Each row was made from one small tree. The marks that hang from a mark follow it in brackets, in the order of their numbers. Every link used is in the known rows. Write each row's tree.
Known rows:
Z754[Z670 Z863]: [ 15.0   8.6  -2.0  16.4  -9.8   7.2  -2.8   7.2  13.2  12.5  39.2   5.7
  19.3  13.8   1.9  -8.3  -1.1  -4.4   5.0 -28.1   5.6 -13.2   6.8   9.1
   9.7  16.0   3.4  23.2 -13.8]
Z720[Z693]: [ -4.7  -0.4  -4.0  -3.2 -14.0   2.2  13.8   0.1   5.9   0.0   6.5  -4.8
  -4.8  -6.9  10.1   7.3  -9.5  -9.0  -2.7   2.6  17.1 -11.0  -0.7   2.7
  11.3  15.0   7.2  -3.2  -0.3]
Z754[Z95 Z672 Z707 Z863]: [ 24.4  -5.5   0.5   0.8  -5.7  -1.6  -6.0  -7.1  21.0  14.7  57.1  -2.7
  17.1  28.6 -20.6 -21.4 -45.6  -5.1  -2.5 -17.2  12.2 -14.4   3.2  -2.3
  31.6   7.4  11.2  20.6  -7.5]
Z720[Z693[Z595[Z26[Z694]] Z653]]: [-13.8  12.9  12.0 -13.6 -13.2  15.5  17.1  -6.6  -7.0   7.1  16.4  -1.7
 -13.4  -2.0  13.0  12.9   4.7 -13.1   6.3  -0.9  24.4   1.2  -7.0  15.0
   7.9  21.1  12.0  -1.7  -1.9]
Z754[Z95 Z670 Z672 Z707 Z863]: [ 35.8   1.5   5.0   7.6  -4.9  -3.1  -1.9  -1.9  28.5  22.3  77.0  10.7
  25.0  33.3 -20.5 -24.6 -38.9  -8.7  -2.9 -37.4  11.3 -22.5   5.7  11.7
  29.3  20.7  12.7  33.7 -18.9]
Z672[Z754[Z95 Z670 Z707 Z863]]: [ 14.7   5.0   6.6 -10.0   0.6  -3.7  -3.7  21.6   2.7  26.9  37.3  15.5
  22.3  34.0 -20.1 -14.7 -32.3  -3.4   3.3 -40.1   6.8  -4.3  -0.9   8.7
   9.7  -2.8  11.5  30.4  -8.0]
Z327[Z26[Z694] Z693[Z720] Z754[Z95 Z707]]: [ 18.9  36.7  21.5   3.8  14.7   2.9 -24.3   3.3  12.4  14.6   2.5  -8.6
   6.5  19.3   7.9  21.6  -9.0  11.2  -3.6  -8.0   9.9  -6.6   8.9   5.5
   3.5  32.9  26.9   6.3  30.2]
Z327[Z26[Z694] Z754[Z707]]: [ 14.5  19.4   2.7   9.6  10.8  -4.7 -12.1  16.9  -4.9   9.7  16.0  -2.9
   5.4  -3.9   4.1  10.0 -20.1   4.3  -8.4 -19.6   9.5  -1.1   1.0   4.4
   5.5  21.4   4.5   4.2  26.6]
Z95[Z754[Z670 Z672]]: [ -0.9  23.4  -0.2  -4.0   7.2  -5.7   9.8   2.6  11.1   6.3  32.2  -8.5
  15.6  -1.1   2.0   7.9  -9.2   2.5  -4.1 -14.8   1.2  -8.9   0.2  28.7
  -0.4  11.9  -1.9  -2.1   0.1]
Z693[Z653]: [-14.8   6.5  19.5  -3.4   2.0   2.3   8.8   3.4  -9.4  11.0   2.3  -8.9
  -8.7   1.6   9.4  -8.0   4.0  -0.4   8.3  -0.8   0.9  14.5  -3.3  10.3
  -1.6  -8.9   2.4  -3.7  -6.2]
Z26[Z694[Z693[Z595 Z720]]]: [-10.5   8.4  -4.5 -12.9   1.5   4.4  -6.9  10.7  -0.5   2.1 -11.5  -3.5
 -11.0 -12.2 -14.1  23.3  17.0 -17.5   3.3   7.4   0.4  -7.3   0.4  -8.7
   6.4   9.6   8.2   0.2  -8.6]
Z26[Z694[Z693]]: [ -2.1   2.8 -11.1  -1.7  -4.4  -5.7  -2.6  12.9  -2.9   6.2  -9.6  -4.6
  -8.9 -18.8 -16.5  18.7   7.8 -16.1  -2.8   3.7  -1.2 -11.5  -2.6 -17.8
  13.5   2.9  -1.9   3.6  -8.8]
Z693[Z595 Z720]: [-16.8  12.6  12.8 -23.3  12.0  21.4  -9.7  -3.5   5.1  -7.7  -4.0   1.5
  -4.6  14.1   4.3   9.6  18.9  -2.8  12.3   8.2   3.4   9.2   4.4  18.1
 -14.8  13.9  20.3  -7.3   0.5]
Z672[Z754[Z863]]: [  1.0   2.3  -5.2 -11.1  -3.3   3.1  -2.8  17.0  -7.4  15.0   6.5   0.6
  15.4  13.7 -10.2  -1.7 -20.3   0.7   3.7 -25.4   4.0   2.1  -2.1   5.7
   1.2 -15.7   5.9  10.9  -1.8]
Z693[Z595[Z26[Z694]] Z653 Z720]: [-19.1  19.2  36.3 -26.2   5.9  29.4 -10.5  -7.1  -9.2   3.1   3.6   0.7
 -13.6  11.0  14.2   7.5  28.5  -8.6  19.4   6.8   8.3  15.5  -2.5  25.5
 -14.4   8.7  17.3  -1.5  -1.5]
Z327[Z26 Z693[Z720]]: [ 17.6  33.0  16.7   8.2   9.4   3.6 -20.2  -5.9  10.4  -4.3 -16.5 -17.6
   6.1   5.3  28.0  12.2  12.4  20.5   6.6  -7.7  -4.1 -14.1  14.3   6.0
 -11.2  17.9  22.0  -5.3  13.8]
Z694[Z693[Z595[Z26] Z653]]: [ -1.6  22.3  10.4 -21.1  -0.6  15.4   0.1   5.6  -4.6  -0.8   0.3  -9.5
 -17.7  -3.6  -0.8   3.4  19.2   4.5  14.6  -3.1  -9.2  -2.3  -0.9  -0.4
  -8.7  16.4  19.7   2.3 -17.1]
Z327[Z693[Z595 Z653 Z720] Z754[Z95 Z670]]: [ -6.5  43.4  35.8 -15.7  14.0  24.5   1.4  -4.0  16.3  22.2  10.9   2.3
  -0.4  39.2   4.5  18.7  21.2   8.5   9.9  -8.3   9.2  15.5   4.4  36.5
 -12.8  38.8  37.9   4.9   4.3]
Z694[Z693[Z595 Z653 Z720]]: [-16.4  22.0  14.9 -27.5   7.8  16.5  -4.0  13.2   3.0  -2.1 -11.4 -16.6
 -19.3  -1.4   1.9   4.7  22.5   0.5  18.0   6.7 -10.9   1.7   4.3   5.4
 -11.8  12.1  27.5  -5.7 -19.1]
Z672[Z754[Z707]]: [  4.7  -1.6   1.6 -21.3  10.6  -4.3  -1.1  21.2  -9.3  15.8   0.4   3.9
  13.1  11.2 -14.6  -9.0 -29.0  -3.2  -0.5 -26.3   1.0  -2.2  -3.2   6.0
   2.9 -19.8   6.6  12.8   1.4]
Z26[Z694]: [ -6.4  -2.9  -5.7   4.7  -2.7  -5.8  -0.2   3.1  -7.4   9.3  -1.8   3.7
  -1.4 -10.4 -11.2  16.2   3.7 -18.1  -5.0   2.0   8.5  -0.7  -4.9  -8.0
  13.9  -3.7 -10.6   2.4   1.9]
Z601[Z754[Z95 Z670 Z672 Z863]]: [ 11.0  21.1 -13.7   8.2  -1.8   0.6   4.2 -17.6  13.6  16.0  44.8  14.7
   6.6  32.2 -14.4 -10.1 -15.4  -2.3 -10.1 -19.3   7.0   1.3   9.8   3.7
  20.9  24.6   5.1  30.4 -17.0]
Z694[Z693[Z720]]: [  1.3   8.2   1.2 -17.0   1.7   6.9 -14.4  15.2  12.3  -9.8 -17.8 -14.4
 -11.9  -9.7  -1.3   3.6  11.6   1.5   7.3   9.7 -14.9 -16.1   8.0  -8.4
  -7.7   8.3  19.8  -0.1 -14.3]
Z26[Z694[Z693[Z595 Z653 Z720]]]: [-17.6  11.7   5.0 -14.6   2.8   6.2  -2.7  12.7  -5.4   7.6 -10.5  -7.9
 -15.1 -11.9  -9.7  19.4  18.8 -17.8   7.6   6.4   0.9   0.4  -1.7  -3.8
   5.6   5.6   9.1  -1.4 -11.6]

Write each row's tree:
[ -6.7  27.6  -1.3   5.2  -1.1   2.5   1.9  10.0   8.4   9.8  35.8 -11.6
  21.6   8.4   8.9   5.5  -5.0   3.8   4.9 -12.3   5.4  -5.9   3.0  17.0
   3.6  15.1  -1.7   8.9   3.7] : Z95[Z754[Z670 Z863]]
[ 11.5  17.4  -3.4  13.2   0.8 -11.9 -11.0  11.2  -5.7  -2.4  -0.8  -7.5
  -5.5 -17.9   5.4  13.7   3.4   5.3  -0.6 -11.6  -4.0  -9.0   2.7 -11.4
   0.0  13.7   0.6  -4.0   4.4] : Z327[Z26[Z694[Z693]]]
[ 13.7   6.9  12.6  -9.3 -10.1  11.6 -17.6  -0.7  -4.4  -1.5  -0.4   1.8
 -10.0 -10.7   3.0   7.6  14.3  -6.7   4.5   4.3  -0.5 -14.4  -2.5  -5.2
  -2.0   5.6   3.4  12.3  -2.5] : Z595[Z26[Z694[Z693[Z653 Z720]]]]
[ -5.7  22.8  19.8 -28.9   2.9  22.3 -10.3   7.6   1.8  -6.0  -7.3 -12.4
 -19.6  -1.0   6.0   3.5  25.0   3.0  18.8   5.2 -10.6  -3.5   3.7   6.0
 -15.6  15.8  27.1  -0.1 -16.7] : Z694[Z693[Z595[Z26] Z653 Z720]]
[ -1.2  14.5  19.3 -25.1   5.5  29.3 -18.9 -12.0   3.5 -12.7   2.4   7.7
  -4.4  15.1  10.3   7.6  22.3   0.8  13.6   6.7   3.6   1.3   3.0  18.9
 -19.2  19.1  20.2   1.0   4.2] : Z693[Z595[Z26] Z720]
[ 15.3   5.0   0.2  -9.9   3.0   0.9  -2.5  26.0  -0.1  24.1  28.0   7.8
  26.4  20.8 -13.2 -14.1 -30.4  -6.3   2.8 -46.2   5.1 -11.5   1.5  12.7
   9.7  -7.9   8.9  29.4  -7.9] : Z672[Z754[Z670 Z707 Z863]]
[  8.3  21.8  -2.9  -1.3   5.5  -1.0   2.2   8.6  15.9  14.4  52.8 -16.2
  29.5   8.4   0.0  -5.7 -29.5  -2.2  -0.9 -25.8   7.5 -20.5   4.7  23.1
  17.4  12.5   2.7  14.8  -0.2] : Z95[Z754[Z670 Z672 Z707 Z863]]
[ 25.4  -6.6  -8.8   1.4  -2.3   4.6  -5.7  -0.3  15.6  11.7  44.0 -14.1
  23.1   9.2 -11.2 -21.1 -42.6  -9.1  -2.0 -25.5  10.0 -25.3   6.5   3.4
  31.9  -0.1   8.3  19.7  -7.8] : Z754[Z672 Z707 Z863]
[ -7.5   8.5 -11.2  -7.5  -0.7  -0.3   0.1   9.7  -5.3   5.9  -6.2  -1.5
  -9.8 -14.1 -18.9  23.5  13.2 -16.3   0.0   1.4   1.0  -6.3  -3.3 -13.2
  11.3  10.1   2.9   1.4  -9.0] : Z26[Z694[Z693[Z595]]]
[-31.2  18.9  32.8 -26.8  14.1  23.9  -1.0  -0.6  -4.5   3.3  -2.1  -7.4
 -13.0  15.6  13.5   1.7  23.1  -3.1  20.7   6.8   4.2  24.1   1.9  28.0
 -16.1   5.2  22.6 -10.9  -6.2] : Z693[Z595 Z653 Z720]
[ -5.0   2.8  -4.9  -7.0  -1.6  -0.6  -9.6  13.8   1.5   2.6 -14.4  -6.3
 -10.2 -17.5 -11.6  18.3  11.7 -16.7   0.4   9.6  -2.0 -12.4   1.2 -13.1
   9.2   2.6   3.9   2.0  -8.7] : Z26[Z694[Z693[Z720]]]
[-11.6  14.1  14.1 -15.6 -12.2  17.9  16.8  -7.2  -4.2   4.1  17.4  -2.6
 -12.2   1.8  17.1   7.3   3.5  -6.7   7.9  -1.7  22.0   1.2  -4.7  18.0
   3.0  22.0  15.5  -3.0  -2.6] : Z720[Z693[Z595[Z26] Z653]]
[ 18.4  18.7 -11.4   3.9   3.8  -0.3   1.8 -12.6  15.1  20.7  52.2  12.3
  12.2  35.9 -17.4 -20.4 -30.1  -6.9 -10.9 -25.0   8.5  -5.9  11.0   1.4
  31.2  22.8   7.7  38.9 -15.3] : Z601[Z754[Z95 Z670 Z672 Z707 Z863]]
[  1.7  12.8   3.9 -11.5  -1.2  16.6  -3.9 -13.3  -8.9  -0.5  11.7  13.4
  -3.2   5.8  -4.4  15.4  15.8  -6.1   4.8  -4.5   9.9   2.5  -5.8   6.5
  -3.2  18.3   3.9   5.0   3.7] : Z693[Z595[Z26[Z694]]]
[ 20.9  -7.2   7.6  -9.1   5.2 -10.6   0.6  -8.0  15.6   9.7  37.9   4.7
   6.0  19.5 -22.4 -16.7 -37.4  -4.4  -8.1 -10.1   5.8  -9.3  -1.2   2.8
  19.8   4.6   9.3  10.4  -4.9] : Z754[Z95 Z672 Z707]
[ 22.5   3.4   9.4   3.8  -2.4 -10.4   8.2 -10.3  22.4  10.4  47.2  22.0
   5.0  19.8 -18.0  -5.4  -9.4  -2.7  -8.0 -22.9   2.7  -5.7  -0.9  21.1
   3.4  20.3   5.8   9.7 -18.2] : Z754[Z95 Z670 Z672]
[ 10.7  22.7  -3.9  20.4  -2.2   2.5 -14.5  12.2  -2.3   8.7  22.0  -6.2
   7.6  -1.5   8.4  16.8 -11.9   8.3  -3.6 -19.2  12.7   3.0   2.2   3.6
   4.2  25.3   3.8   2.4  23.2] : Z327[Z26[Z694] Z754[Z863]]
[ -5.7  19.9  -8.2  -1.8  -1.0   1.5   1.8  -0.9   9.1   5.0  31.8 -22.9
  18.8   1.4   2.4   6.4 -20.2   4.6  -0.1  -5.2   6.8  -6.6   1.5  15.7
   9.7   4.9   0.0  -3.7   6.0] : Z95[Z754[Z672 Z863]]
[ 22.5  48.1  11.5   7.3  10.6  13.8 -13.3  -3.7  11.5  16.6  29.4 -10.4
  16.5  37.2   6.7  14.2 -14.8  24.7   4.0 -26.2  13.9  -1.2   9.6   8.2
   5.7  48.0  34.3  10.8  25.7] : Z327[Z26 Z693[Z595] Z754[Z95 Z707 Z863]]
[  7.7  12.4 -10.0  -7.4  11.2  -5.4   3.4 -17.9   5.8  12.1  24.5   8.4
  -1.6  26.7 -18.9 -14.9 -29.0  -3.0 -14.6  -5.4   4.3   3.4   7.4  -5.2
  24.3  11.8   5.7  22.3  -5.8] : Z601[Z754[Z95 Z672 Z707]]
[ 20.3   4.6   1.7  -4.4 -12.4   7.6 -15.4  -2.5  -4.4  -3.2   2.2   6.5
  -6.2 -12.2  -3.6  10.2  10.0  -6.0  -0.8   0.4  -0.4 -19.0  -3.7 -11.5
   2.1   9.0  -1.3  14.4  -0.7] : Z595[Z26[Z694[Z693]]]
[ 20.0   3.1  16.8   0.8   5.5  -8.9   0.4   6.6  15.4  17.4  43.7  21.4
  10.6  29.1 -13.8 -18.7 -16.5  -5.8  -1.5 -20.2   3.3  -8.8   1.0   4.0
  12.1  18.3   7.6  27.9  -8.3] : Z754[Z95 Z670 Z707]
[ 27.3   4.8  -6.9  13.7  -9.9   4.3   1.6  -2.1  22.3  12.1  53.5   2.9
  22.4   9.5  -6.2 -10.0 -14.6  -7.1  -1.8 -38.2   6.7 -22.4   6.5  21.4
  15.4  15.8   5.2  19.0 -21.6] : Z754[Z670 Z672 Z863]
[-12.4  21.1   6.0 -19.9   4.0   9.7   7.3  11.5  -4.0   2.5  -3.9 -14.1
 -18.0  -4.4  -4.7   4.6  17.0   2.1  13.7  -2.4  -9.0   2.4   0.0  -0.8
  -4.9  12.6  20.2  -4.0 -19.2] : Z694[Z693[Z595 Z653]]
[ 34.9  34.7   9.2 -12.5  13.4  22.5   0.6 -10.6  18.8  19.3  28.8   4.3
  19.0  23.8  -6.0  11.8  -7.0   3.8  -5.8 -36.3  10.9 -21.1   5.1  33.3
   6.1  42.0  30.0  20.1   7.1] : Z327[Z693[Z595[Z26]] Z754[Z670 Z672 Z707]]
[ 19.4  55.3  21.1   5.0  17.2  12.2   6.2  -5.6   9.2  18.6  25.5  -8.6
   8.4  16.1  16.6  18.6   6.4  21.6   1.4 -44.4   6.8   1.6   6.2  43.6
 -11.2  45.1  30.9  -4.0   8.8] : Z327[Z26 Z693[Z595 Z653] Z754[Z670 Z672]]
[-13.2  19.0  23.4 -14.9   0.3  19.0   5.3  -9.4 -18.3  10.6  14.1   4.7
 -12.0   7.2   4.6   7.6  20.4  -6.2  13.7  -5.8  10.8  17.3  -8.8  16.5
  -4.6   8.7   6.3   1.2  -2.6] : Z693[Z595[Z26[Z694]] Z653]
[ 22.3  27.4  14.8  -1.0  10.8   6.4  -0.6   1.2  20.4  25.0  18.9   5.6
  14.2  32.1  -7.8   7.4  -9.4   6.8  -6.0 -18.8   7.7  -9.8   5.1  13.1
   8.5  33.3  24.2  21.9  10.8] : Z327[Z693 Z754[Z95 Z670 Z707]]
[ 32.0  -0.5  12.3  -2.2   5.7 -12.3   4.5  -2.7  23.9  16.7  58.3  18.6
  14.0  24.5 -22.2 -19.9 -30.0  -7.9  -9.0 -30.9   4.7 -17.3   1.0  17.1
  17.7  17.3   9.7  23.3 -15.7] : Z754[Z95 Z670 Z672 Z707]
[ 18.3   4.8   6.4  -8.2 -10.8  11.1 -21.0  -1.8  -0.9  -5.2  -1.2   5.4
  -7.0 -11.7   0.0  10.4  13.0  -7.1   1.9   4.2  -0.9 -19.9  -1.4  -8.9
  -1.2   9.0   2.6  13.6  -0.6] : Z595[Z26[Z694[Z693[Z720]]]]
[-14.8  11.7  -1.4  -8.8  -0.1   1.1   5.0  11.2  -9.9  11.0  -4.8  -6.1
 -13.8 -13.7 -14.3  19.9  15.2 -16.3   5.0   0.8   2.3   0.9  -4.6  -8.2
  10.5   5.7   3.2  -0.7 -11.5] : Z26[Z694[Z693[Z595 Z653]]]
